Each row was made from one walk, in order. Every step used is in the known rows, and no mark comes twice. Write each row's walk.
Known rows
U, P, X, K, F: [-0.01 -0.03 -0.12  0.08 -0.01  0.14 -0.05 -0.10 -0.04 -0.12 -0.07  0.02
 -0.03 -0.08  0.10 -0.15 -0.24 -0.32 -0.10 -0.04]
T, X, K, S: [-0.13  0.22 -0.16  0.23 -0.16 -0.07  0.05 -0.02 -0.10  0.07 -0.11  0.09
 -0.11 -0.13  0.05 -0.01  0.02  0.20  0.29 -0.13]
X, K, F, P, S: [-0.10 -0.10 -0.47  0.15  0.23  0.04 -0.01 -0.03  0.01  0.00  0.01 -0.06
 -0.12 -0.16  0.22 -0.04  0.04  0.19 -0.24 -0.02]
F, K, S: [-0.03 -0.05  0.07  0.28 -0.05  0.10 -0.02  0.05  0.12  0.10  0.00 -0.01
  0.09 -0.19 -0.11  0.14  0.11  0.60  0.08 -0.02]
T, X: [ 0.15  0.34  0.14  0.20 -0.24 -0.38  0.12 -0.03 -0.07  0.23 -0.04  0.11
 -0.03  0.10 -0.07 -0.02 -0.17  0.07  0.29 -0.13]
K, S, P: [-0.09 -0.02  0.11  0.05 -0.23  0.19 -0.05  0.12 -0.01  0.10  0.09  0.04
 -0.03 -0.40  0.08  0.15  0.04  0.39  0.02  0.15]
X, K, F: [ 0.08  0.05 -0.15  0.16 -0.13 -0.02  0.06  0.03 -0.04  0.07 -0.06  0.00
  0.08 -0.26  0.06 -0.03 -0.14 -0.31  0.00 -0.04]
X, K, F, P: [ 0.00 -0.10 -0.47  0.21  0.21 -0.05  0.09 -0.04 -0.07  0.11 -0.05 -0.06
  0.07 -0.26  0.21 -0.06 -0.02 -0.23 -0.16 -0.11]
T, X, K, U: [ 0.11  0.12 -0.11  0.09 -0.14 -0.08  0.08  0.04 -0.08  0.10 -0.10  0.04
 -0.05  0.26 -0.04 -0.05  0.03 -0.57  0.30 -0.12]
U, K, F, P, X: [ 0.01 -0.10 -0.04 -0.10  0.22 -0.16 -0.02 -0.13  0.09 -0.11  0.08 -0.04
 -0.06 -0.09  0.11 -0.14 -0.18 -0.19 -0.09 -0.06]
K, S, P, U: [-0.04  0.04  0.10 -0.19 -0.21  0.51 -0.08  0.16  0.10 -0.12  0.07 -0.02
  0.04 -0.18  0.07  0.12  0.00  0.11 -0.09  0.15]
S, P, X: [ 0.00  0.13  0.16 -0.19 -0.13 -0.22 -0.09  0.06  0.05 -0.09  0.07 -0.02
 -0.14 -0.12  0.02  0.09 -0.08 -0.14 -0.11  0.17]
F, K: [ 0.14  0.06  0.01  0.24  0.08 -0.27  0.07  0.04  0.07  0.18 -0.04 -0.04
  0.16 -0.02 -0.17  0.10  0.01  0.14  0.01 -0.06]
S, P, U, K: [ 0.07  0.05  0.05 -0.35  0.08  0.00  0.07  0.07 -0.01 -0.08  0.06  0.02
  0.11 -0.05 -0.03 -0.04 -0.19 -0.40  0.08  0.01]
U, K: [ 0.10  0.00  0.22 -0.08 -0.01 -0.43  0.14  0.00 -0.03  0.13  0.04  0.09
  0.16 -0.03 -0.19 -0.02 -0.19  0.05  0.28 -0.10]
S, P, X, G: [-0.04  0.10  0.17 -0.18  0.01 -0.33  0.00 -0.04 -0.13 -0.05 -0.01 -0.06
 -0.15 -0.14  0.06  0.02  0.32 -0.26 -0.05  0.17]
S, P, U: [ 0.09  0.14  0.06 -0.23 -0.13  0.20  0.00  0.15  0.06 -0.06  0.05 -0.03
  0.09 -0.05  0.01  0.09 -0.08 -0.25 -0.14  0.13]
U, P, X: [ 0.01  0.00  0.29 -0.02 -0.08 -0.09 -0.08 -0.10  0.04 -0.06  0.03  0.06
  0.01  0.20 -0.11 -0.03 -0.20  0.24 -0.06  0.00]
T, X, K: [ 0.03  0.34 -0.27  0.18 -0.05 -0.47  0.15 -0.03 -0.19  0.14 -0.16  0.08
 -0.06  0.05  0.00 -0.06 -0.08 -0.32  0.26 -0.19]
U, K, S, P, X, G: [-0.18 -0.02  0.18 -0.26  0.10 -0.17 -0.02 -0.09 -0.13 -0.15  0.03 -0.01
 -0.19 -0.26  0.09 -0.05  0.32 -0.07  0.13  0.12]

Which walk is each row?
[ 0.14 -0.29  0.09  0.24  0.09  0.35 -0.01 -0.03  0.04  0.17 -0.01  0.01
  0.19  0.30 -0.14 -0.04 -0.03  0.07  0.04 -0.08]
F, K, U, P
[ 0.20 -0.14  0.12  0.15 -0.03  0.11  0.01  0.10  0.15  0.13  0.01 -0.06
  0.15  0.20 -0.20  0.09  0.11 -0.17  0.08  0.00]
F, K, U
[ 0.03 -0.27  0.02  0.18  0.12  0.40 -0.10 -0.02  0.10  0.05  0.04  0.00
  0.00  0.34 -0.11 -0.02  0.04  0.46 -0.07  0.00]
F, K, U, P, S
[ 0.02 -0.16  0.35 -0.09 -0.01  0.07 -0.04 -0.14 -0.07 -0.05 -0.02 -0.02
 -0.02  0.32 -0.06 -0.09  0.28 -0.14  0.04  0.05]
K, U, P, X, G
[ 0.08  0.01 -0.08 -0.11  0.11  0.08  0.05  0.05  0.12 -0.01  0.02 -0.07
  0.18  0.15  0.02  0.05  0.00 -0.01 -0.20 -0.04]
F, P, U
[-0.13  0.02  0.02 -0.02  0.02  0.09 -0.16  0.04  0.11 -0.16  0.05 -0.06
 -0.18 -0.26  0.06  0.10  0.08  0.13 -0.11  0.15]
F, K, S, P, X
[-0.11  0.25 -0.28 -0.10 -0.08  0.36 -0.01  0.08 -0.06 -0.14 -0.07  0.02
 -0.12 -0.12  0.18 -0.02 -0.01 -0.30  0.05  0.00]
T, X, K, S, P, U
[ 0.02 -0.24  0.21  0.06 -0.10  0.38 -0.10  0.00  0.08  0.05  0.10  0.05
 -0.02  0.35 -0.10  0.00 -0.04  0.51 -0.01  0.05]
K, U, P, S
[-0.03 -0.08  0.12  0.11 -0.04  0.07 -0.05 -0.06  0.01  0.09  0.06  0.09
 -0.01  0.16 -0.08  0.01 -0.12  0.78 -0.07  0.01]
U, P, S
[-0.06 -0.23 -0.10  0.05  0.03  0.32 -0.07 -0.01 -0.02 -0.01  0.00  0.04
 -0.05  0.31 -0.04 -0.04  0.02  0.22 -0.02  0.00]
X, K, U, P, S
[ 0.17  0.01  0.18 -0.17 -0.08  0.23  0.05  0.01  0.11 -0.09  0.06  0.02
  0.19 -0.08 -0.04 -0.14 -0.32 -0.34  0.08 -0.05]
P, U, K, F
[-0.25 -0.06 -0.27  0.01  0.11 -0.03 -0.07 -0.03  0.02 -0.16 -0.04 -0.04
 -0.13 -0.15  0.11  0.05  0.15  0.21 -0.08 -0.03]
F, P, X, K, S
[-0.07 -0.07 -0.15  0.08  0.15 -0.18  0.00  0.01  0.07  0.09  0.08 -0.04
 -0.07  0.04  0.04  0.08  0.09  0.62 -0.18  0.01]
F, P, S
[ 0.13 -0.26  0.30  0.11 -0.16  0.34 -0.02  0.00  0.02  0.17  0.05  0.07
  0.18  0.30 -0.13 -0.02 -0.10  0.15  0.09 -0.03]
K, U, P
[-0.08  0.02 -0.12 -0.02  0.09 -0.20 -0.02 -0.09 -0.10 -0.11 -0.10  0.03
 -0.03  0.13 -0.03 -0.06 -0.12 -0.17 -0.05 -0.07]
U, P, X, K
[-0.09  0.15 -0.24 -0.16  0.04 -0.32 -0.03  0.05 -0.10 -0.15 -0.07 -0.04
 -0.16 -0.16  0.07  0.04  0.00 -0.52 -0.10  0.09]
S, P, X, K
[-0.12  0.07 -0.20 -0.19 -0.08  0.44 -0.05  0.16  0.01 -0.17 -0.02 -0.03
  0.00 -0.22  0.12  0.08  0.05 -0.19 -0.10  0.11]
X, K, S, P, U
[-0.05 -0.01  0.04 -0.07  0.22 -0.43  0.05 -0.13 -0.08 -0.01 -0.03 -0.11
 -0.07  0.04  0.07 -0.01  0.39 -0.03 -0.11  0.01]
F, P, X, G
[ 0.06 -0.06 -0.08 -0.24  0.29 -0.10  0.11 -0.02  0.04 -0.05  0.04 -0.01
  0.19  0.12 -0.04 -0.09 -0.11 -0.17  0.03 -0.14]
F, P, U, K
[ 0.01  0.13  0.32 -0.12 -0.07 -0.43  0.03 -0.07 -0.06 -0.04 -0.03 -0.05
 -0.06  0.06 -0.09  0.02  0.30 -0.05  0.03  0.08]
P, X, G
